Every row comes from one small tree of marks. Brackets hold a mark, then the marks that hang from it, in the order of their numbers. Every link used is in the known rows. Which tree was each row made from?
Known rows:
[K919 K234 K419]: [-0.51  1.87 -3.53 -2.11  0.80 -2.18  1.45 -0.27 -5.42 -2.92 -1.22 -0.06
 -6.10  0.65  1.05  1.96 -5.91 -1.37  1.42  1.05  6.95  0.13 -0.94 -0.33
  0.06  0.17]
[K419 K457]: [ 2.41  0.31 -5.70 -1.11 -0.25 -0.76  0.19 -1.03  2.32 -0.16 -0.01  0.97
 -3.98  0.63 -0.06  0.98 -2.84  2.14  0.52 -0.58  1.53  0.20 -0.32 -0.46
 -0.63 -0.42]
[K419 [K919 K234 K899]]: [-2.59  0.13  3.34  0.66  2.75  0.43  0.11  1.08 -7.13 -3.85  0.54 -0.85
 -0.75 -2.76  0.33  2.67  1.80 -3.18  0.47  1.13  1.35  1.84 -0.78 -2.46
 -0.08  0.59]
[K457 K234 [K838 K419]]: [ 2.07  0.63 -1.28 -1.89 -0.09 -1.54 -0.96 -0.28  2.41  1.60  0.26  0.85
  1.28  0.64 -0.27 -2.21  0.66  3.10 -0.30 -2.90 -2.30 -0.87  0.93  0.17
  0.55 -1.43]
[K919 K234 K419 K899]: [ 1.20  1.00 -2.52 -1.83  2.80 -1.03  0.81  0.58 -4.10 -4.08 -1.04 -0.37
 -7.83 -0.19  0.35  3.29 -2.94 -3.24 -0.33  1.45  5.06  1.39 -0.90 -2.13
  0.23  0.05]
[K419 [K919 [K234 K170 K760] K899]]: [-4.59 -1.08  3.66  1.19  1.88  3.91  1.21 -0.42 -3.90 -4.04 -0.64 -1.13
  0.22 -0.95  0.73  2.12  2.13 -3.63  0.31  1.31  2.95  1.48 -0.81 -1.94
  0.12  3.51]
[K838 K419]: [ 1.74  0.29 -1.98 -0.47  0.67 -0.24 -0.55 -0.95  0.91  0.01 -0.87  1.04
 -0.23 -0.56  0.04  0.24  1.39  1.83  0.75 -2.20  1.25  0.16 -0.25 -0.92
 -0.26 -0.15]
[K838 [K419 [K457 [K234 K760]] K919]]: [-1.26 -0.50  1.23  0.38 -2.89 -1.74 -0.10  0.18 -0.25  1.37 -0.40 -0.04
  5.18  0.96  0.45 -2.85  1.74  1.87  0.83 -0.95 -1.83 -0.54  0.43  1.94
  1.08 -2.26]
[K419 [K457 K838] [K919 K234 K899]]: [-0.34 -0.31  4.37  3.21  1.15 -1.56 -1.16  0.82  0.36 -0.21  1.78 -0.15
  1.23 -0.41 -1.38  2.82 -2.40 -1.84 -1.72  4.32 -6.14 -1.18  0.51  1.19
 -2.56  0.76]
[K838 [K419 K457 [K919 [K234 K760]]]]: [-4.20 -0.17  5.53  3.16 -1.26 -2.70 -0.02 -0.38 -0.51  0.35 -0.10  0.35
  7.01  0.96 -0.06  0.67 -1.56  0.60  1.03  2.16 -3.26 -1.45  0.47  3.03
 -1.66  0.99]
[K919 [K234 K760] [K419 K457] K899]: [ 0.66  0.21 -3.12 -0.64  1.25 -2.45  1.42 -0.20  0.05 -3.43 -1.61  0.22
 -5.83  2.81 -0.07  2.83 -5.69 -1.17 -0.75  2.64  2.89  0.48  0.08  0.28
 -0.79  0.65]
[K170 [K234 K760]]: [-3.07  0.49 -4.34 -1.80  0.75  1.01  2.87 -2.40 -0.22 -2.89 -3.24  0.63
 -1.63  0.34  0.89  0.04  0.35  3.15  1.41 -5.40  7.67  4.00  0.65 -1.81
 -1.87  3.15]
[K919 [K234 K170 K760] K419 K899]: [-0.78 -0.30 -2.31 -1.38  1.94  1.99  1.78 -0.79 -0.85 -4.30 -2.39 -0.63
 -6.78  1.88  0.70  2.63 -2.58 -3.43 -0.45  1.80  6.60  0.86 -0.82 -1.61
  0.26  3.05]
[K457 K419]: [ 1.24  0.57 -1.49 -0.85  1.12 -0.16  0.19 -0.23  0.90  0.48 -0.08  0.89
 -0.92 -0.65 -0.02 -0.11  1.43  1.65  0.85 -2.81  1.32  0.74  0.07 -0.79
 -0.27 -0.44]
[K457 [K234 K170]]: [ 0.31  0.11 -6.08 -4.64 -0.51  3.02  1.04 -0.56 -1.52 -1.27  0.11 -0.35
 -5.45 -0.69  1.33 -1.57  0.82  0.08  0.95 -3.09  6.09  0.77 -1.10 -3.01
  3.00  0.07]
[K234 K170]: [ 1.02 -0.25 -5.29 -1.86  0.63  3.40  0.79 -1.53  1.24 -0.97 -0.71  0.07
 -5.31 -0.31  0.72  1.17  0.45 -0.27  0.73 -1.36  5.95  0.65 -1.07 -2.36
  0.33  1.91]
[K419 [K457 [K234 K170]] [K919 K899]]: [ 1.81 -1.24 -1.33 -0.68 -1.34  3.56 -0.62  1.31 -0.14  0.68  1.07 -1.27
 -2.80 -1.64  0.06 -0.03  2.52 -3.53 -1.24  1.94 -0.17  0.08 -1.05 -1.72
  2.37 -0.87]
[K457 [K838 K419]]: [ 2.88  0.27 -0.61  0.99  0.83 -0.97 -1.23 -1.27  5.16  1.72 -0.51  1.28
  1.28  0.74 -0.99  0.31 -0.06  2.63 -0.59 -1.34 -2.89 -0.95  0.84  0.78
 -1.97  0.44]
[K457 K234]: [ 0.29  1.06 -6.13 -4.93  0.36 -0.27  0.97 -0.04 -4.32 -2.26  0.02  0.28
 -4.67 -0.55  1.37 -1.98  0.96  2.15  1.60 -4.56  5.78  2.34 -0.71 -2.99
  2.55 -2.11]
[K419 K919]: [-0.26  0.36 -0.87  0.52  0.40  1.21  0.30 -0.18 -4.47 -0.97 -0.66 -0.50
 -0.55 -2.02  0.72  0.38  1.71 -0.38  1.91 -0.95  4.26  1.84 -1.21 -1.11
 -0.25 -0.77]

Write each row's tree:
[ 0.86  0.21  4.19  3.35  0.33 -0.47 -0.78  0.51  2.01  3.21  0.44  0.11
  4.65 -0.77 -0.97 -0.79  1.48  0.46 -0.09  0.36 -3.73 -0.57  0.58  2.03
 -2.06 -0.26]	[K457 [K419 K919] K838]
[ 5.75  0.86 -5.91  0.56 -1.02 -2.75 -0.13 -0.74  6.09  2.27 -1.19  0.40
 -5.58  2.90 -1.03  1.26 -7.52  0.90 -1.10  2.85  0.51 -2.06 -0.04  2.78
 -2.49 -1.07]	[K919 [K419 [K457 K838]]]
[ 2.12  0.30 -3.18 -2.23 -1.83 -2.30 -0.84  0.23  1.65  1.69  0.72  1.07
 -0.37  0.51 -0.13 -1.52 -0.67  2.59 -0.04 -1.48 -1.67 -1.21  0.21  0.31
  1.65 -2.33]	[K838 [K419 [K457 K234]]]
[ 1.50  0.91 -1.10 -1.97  0.24 -1.23 -0.24  0.40  2.18  2.13  1.06  0.86
  0.63  0.67 -0.47 -2.70 -0.21  2.96 -0.45 -3.41 -2.38 -0.06  1.31  0.35
  0.55 -1.63]	[K457 K234 K419 K838]
[ 1.44  0.08  3.68  3.38 -0.26 -0.60 -1.60 -0.29  2.47  2.86 -0.21  0.08
  5.31 -0.79 -0.81 -0.10  2.13  0.77 -0.13  0.92 -3.95 -1.16  0.23  1.92
 -2.18 -0.14]	[K457 [K838 [K419 K919]]]
[ 2.48 -0.34 -5.22 -1.97 -1.95  1.11 -0.18 -0.82  5.86  2.47  1.22  0.24
 -3.27  1.80 -0.38 -1.10 -3.51  1.59 -1.27  0.15 -1.46 -2.20  0.30  0.59
  0.51  0.37]	[K419 [K457 [K234 K170] K838]]
[-1.32 -0.58  2.68 -0.49  0.81  1.10  0.52  1.59 -3.07 -1.19 -0.37 -0.46
  2.13 -0.91  0.29 -2.43  5.93 -0.14  0.23 -2.99 -0.31  3.11  0.37 -1.44
  2.10 -2.06]	[K457 [K234 K760] [K419 [K919 K899]]]
[ 2.75  0.68 -5.24 -2.37 -1.08 -2.15 -0.19 -0.34  3.48  1.47  1.24  0.94
 -2.96  1.98 -0.33 -1.59 -3.94  3.46 -0.59 -1.41 -1.76 -0.90  0.84  0.78
  0.16 -1.61]	[K419 [K457 K234 K838]]
[-2.92  0.64  2.18  1.47 -0.58 -2.18  0.13  0.25 -4.47 -0.72  1.26 -0.24
  1.11 -0.91  0.33  1.91 -3.46 -0.99  1.17  2.80 -0.22 -0.93 -0.82  1.13
 -0.97  0.32]	[K419 K457 [K919 K234]]
[-3.02  0.88  7.77  3.38  0.81 -2.02 -0.54  0.72 -1.99  1.78  1.54 -0.07
  6.35 -0.64 -0.69  0.31 -0.82 -0.38  0.13  1.59 -4.88 -1.70  0.79  2.61
 -2.35  1.08]	[K457 [K419 [K919 K234]] K838]
[ 2.14  0.03 -0.05  2.89 -1.02 -1.17 -0.85 -0.40  3.39  2.61  0.53  0.22
  1.58  0.46 -0.92  0.75 -2.78  0.93 -0.18  2.49 -3.20 -1.32  0.25  2.43
 -2.74 -0.47]	[K419 [K457 K838] K919]
[-4.28 -0.42  7.26  2.32  2.40 -0.12  0.63  1.15 -4.02 -2.45 -0.12 -0.27
  4.35 -0.84 -0.09  0.94  3.32 -1.51  0.25  0.10 -1.41  1.97  0.48 -0.41
 -0.59  1.26]	[K457 [K419 [K919 [K234 K760] K899]]]
[-1.21  1.03 -3.80 -0.85 -0.42 -3.57  2.09 -1.00 -0.44 -2.29 -1.61  0.40
 -3.90  3.56  0.58  1.68 -7.96  0.61  1.02  2.08  4.53 -0.53 -0.19  2.08
 -0.98  0.75]	[K919 [K234 K760] [K419 K457]]
[ 2.12 -0.82  3.27  2.22  1.12  1.35 -1.75  0.89 -1.03 -0.24 -0.61 -0.43
  1.59 -2.72 -0.60  1.47  5.86 -2.04 -0.46  0.57 -1.43  1.32 -0.61 -1.61
 -0.16 -0.93]	[K838 [K419 [K919 K899]]]
[-3.98  1.01  6.36  1.81  0.52 -1.43  0.17  1.15 -5.72  0.03  1.19 -0.12
  4.63 -2.07  0.33  0.46  0.56 -1.35  1.45  1.01 -0.63 -0.27 -0.21  0.80
 -0.48  0.49]	[K457 [K419 [K919 K234]]]
[-0.50  0.61 -4.98 -3.03  0.81 -0.95  1.62 -1.32  1.07 -1.69 -0.81  0.75
 -1.47  2.54  0.72 -2.70 -1.10  4.89  0.88 -5.11  2.78  1.97  1.07 -0.65
  0.53 -0.30]	[K457 [K234 K760] K838]
[-4.32  0.13  2.74  0.55  0.09  2.47  0.70 -0.22 -5.34 -1.51  0.52 -1.24
  0.46 -2.16  1.12  1.73 -0.08 -3.37  1.55  1.92  3.52 -0.66 -1.42 -0.79
  0.03  2.59]	[K419 [K919 [K234 K170]]]
[ 0.12  0.63  3.20  0.60 -1.05 -1.04 -0.47  1.43 -1.23  3.15  1.12 -0.45
  4.57 -0.80 -0.28 -3.11  1.53  0.95  0.08 -1.43 -3.35 -0.34  0.69  1.54
  0.51 -2.11]	[K457 K234 [K419 K919] K838]
[ 6.47  0.06 -6.79 -0.82  0.57 -0.81 -0.22  0.35  3.10 -0.77 -1.45  0.07
 -9.12  1.01 -0.76  2.89 -3.75 -1.83 -1.35  2.66  2.77  0.57 -0.99 -0.68
 -0.31 -1.60]	[K919 [K419 K457] K899]
[ 3.02  0.69 -6.87 -2.16 -1.80 -3.21  1.35 -0.73  4.42  0.86 -1.57  0.33
 -4.41  4.73  0.04 -2.06 -7.19  2.84 -0.40  0.01  1.80 -0.59  0.87  2.76
 -0.02 -1.85]	[K919 [K419 [K457 [K234 K760] K838]]]
[ 2.88 -0.46 -0.29  0.59 -0.56 -0.47 -1.37  1.56  1.51  1.17  1.56 -0.54
 -0.68 -0.16 -0.89 -0.66  0.56 -0.55 -1.88  1.42 -4.73  0.06  0.59  0.09
  0.29 -2.34]	[K419 [K457 K234 K838] [K919 K899]]
[ 0.39  0.14 -2.03 -3.13 -0.88  2.40  0.46  0.21  0.58  1.40  0.60  0.13
 -1.73 -0.58  0.54 -2.15  2.47  0.11  0.28 -2.87  2.03 -0.06 -0.28 -1.41
  2.74 -0.17]	[K457 [K234 K170] K419]
[ 2.16 -0.53  3.74  0.99  0.44  0.09 -2.07  1.60  0.14  1.30  0.66 -0.44
  3.29 -1.55 -0.85 -1.25  4.78 -0.78 -1.65 -0.15 -5.30  0.22  0.60 -0.40
  0.56 -1.94]	[K457 K234 [K838 [K419 [K919 K899]]]]
[-3.07 -0.86 -0.81 -1.26  3.01  3.31  1.44 -1.24 -0.82 -4.92 -0.79  0.05
 -3.84  0.47  0.67  2.60  0.77 -1.29 -0.07 -0.80  3.96  1.64 -0.15 -3.12
  0.27  4.11]	[K919 [K234 K170 K760] K899]
[ 0.58  0.02  1.05  0.13 -3.07 -1.88 -1.23  1.17 -1.20  2.81  1.01 -0.17
  3.67 -1.05  0.08 -1.84  1.49  0.47  0.47  0.49 -2.83 -1.27 -0.28  1.47
  1.54 -3.04]	[K838 [K419 [K457 K234] K919]]
[ 3.84 -0.88  0.72  3.17  0.58  0.09 -1.61  0.57  4.36  1.49  0.66 -0.08
 -0.22 -0.24 -1.70  1.90 -0.26 -0.87 -1.99  3.24 -5.17 -0.09  0.38  0.73
 -2.31 -0.62]	[K419 [K457 K838] [K919 K899]]
[-5.58  0.12  5.85  1.93  0.25 -1.39  0.52 -0.61 -4.76 -1.72 -0.92  0.05
  6.84 -0.20  0.82  0.27  1.26  0.52  1.91 -0.21  0.24 -0.03  0.08  1.13
 -0.88  1.47]	[K838 [K419 [K919 [K234 K760]]]]
[ 1.17 -0.52 -0.89  0.52 -3.08  1.54 -0.64  0.08  3.09  3.52  1.43 -0.75
  0.86  0.24 -0.17 -1.74 -1.34 -0.93 -0.79  2.26 -2.29 -2.11 -0.15  1.87
  0.39 -0.27]	[K419 [K457 [K234 K170] K838] K919]
[-3.82 -0.66  6.74  2.44  1.89 -0.27 -0.10  0.33 -3.59 -2.98 -0.79 -0.10
  4.94 -1.02  0.08  1.41  3.61 -1.34  0.24  0.44 -1.37  1.19  0.25 -0.58
 -0.68  1.22]	[K838 [K419 [K919 [K234 K760] K899]]]
[ 0.68 -0.14  2.56 -0.60  0.62  0.96 -0.63  2.54 -4.49  0.06  0.96 -0.85
  0.74 -2.76  0.00 -1.62  5.70 -1.93 -0.34 -1.76 -1.00  2.47 -0.26 -2.09
  2.60 -2.94]	[K457 K234 [K419 [K919 K899]]]
[-2.63 -0.70  3.57  0.97  1.56  3.67  0.20  0.62 -4.48 -2.73  0.71 -1.23
 -1.28 -2.86  0.46  2.94  2.60 -5.14 -0.20  2.65  2.03  0.48 -1.32 -2.37
  0.27  2.62]	[K419 [K919 [K234 K170] K899]]
[ 0.82 -0.77  1.26  0.45 -3.90  1.19 -1.23  0.53  1.03  3.82  0.89 -0.78
  2.97 -0.92  0.11 -1.60  1.57 -1.50 -0.29  2.18 -2.35 -2.73 -0.81  1.39
  1.87 -0.88]	[K838 [K419 [K457 [K234 K170]] K919]]
[-0.45  0.43 -1.07 -1.77  0.25 -1.22  0.96 -0.38  3.51  0.82 -0.28  1.13
  2.06  2.54 -0.06 -3.78  0.06  4.60  0.15 -4.73 -1.35  0.76  1.93  0.85
  0.15 -0.71]	[K457 [K234 K760] K419 K838]
[-1.01 -0.39 -0.66 -1.45  2.95  3.21  0.44 -0.45 -1.70 -3.70  0.49 -0.24
 -5.17 -1.25  0.25  3.29  0.71 -2.73 -0.71  0.62  2.95  0.59 -0.75 -3.61
  0.48  3.17]	[K919 [K234 K170] K899]
[ 3.20 -1.24  2.66  3.27 -0.30  0.07 -2.26  0.96  2.60  1.72  0.22 -0.01
  2.00 -1.67 -1.41  1.86  3.27 -1.86 -1.38  2.81 -4.77 -0.52 -0.31  0.24
 -0.83 -1.34]	[K838 [K419 K457 [K919 K899]]]
[-0.79 -0.29  7.99  3.73  2.13 -0.85 -1.91  0.93 -0.78  0.05  0.92  0.13
  5.21 -1.55 -1.29  2.12  2.14 -2.15 -1.62  2.72 -6.62 -0.94  0.77  0.55
 -2.08  1.14]	[K457 [K838 [K419 [K919 K234 K899]]]]
[ 0.63  0.39  3.00  0.78 -1.22 -1.32 -1.27  0.71 -0.74  2.58  0.58 -0.22
  5.00 -0.84 -0.12 -2.81  2.63  1.16  0.07 -0.81 -3.47 -0.81  0.47  1.36
  0.33 -2.10]	[K457 K234 [K838 [K419 K919]]]
[-0.58 -0.38 -0.99 -1.48 -0.56  1.70  0.99 -0.97  5.77  2.08 -0.18  0.63
  1.46  2.48 -0.04 -3.10  0.37  2.62 -0.56 -3.11 -0.72 -0.61  1.40  0.85
  0.68  1.48]	[K457 [K234 K170 K760] K419 K838]
[-4.94 -0.59  2.35  1.95 -1.36  1.26  1.33 -1.16 -0.94 -0.74  0.04 -0.65
  2.33  0.99  0.62  1.31 -2.93 -1.13  1.07  3.01  1.38 -1.27 -0.37  1.62
 -1.05  3.10]	[K419 K457 [K919 [K234 K170 K760]]]
[ 0.12 -0.69 -1.25 -1.10 -0.96  1.72  0.19 -1.71  5.77  1.29 -0.89  0.63
  1.88  2.47  0.10 -2.80  1.14  2.91 -0.62 -2.79 -0.85 -1.15  1.08  0.72
  0.61  1.68]	[K457 [K234 K170 K760] [K838 K419]]
[ 2.09 -0.59 -3.20 -2.02 -2.91  0.87 -0.90 -0.29  4.40  2.82  0.74  0.46
 -0.93  0.52 -0.13 -0.97  0.30  0.53 -0.85 -0.05 -1.28 -2.53 -0.22  0.19
  1.96 -0.29]	[K838 [K419 [K457 [K234 K170]]]]
[-1.76 -0.95 -2.01 -0.73 -3.13  2.15  1.21 -0.52  0.02  0.57 -0.36 -0.78
  0.41  0.93  1.08 -2.21 -0.11  0.10  1.03 -0.05  2.82 -0.26 -0.64  0.63
  1.70  0.10]	[K419 [K457 [K234 K170 K760]] K919]
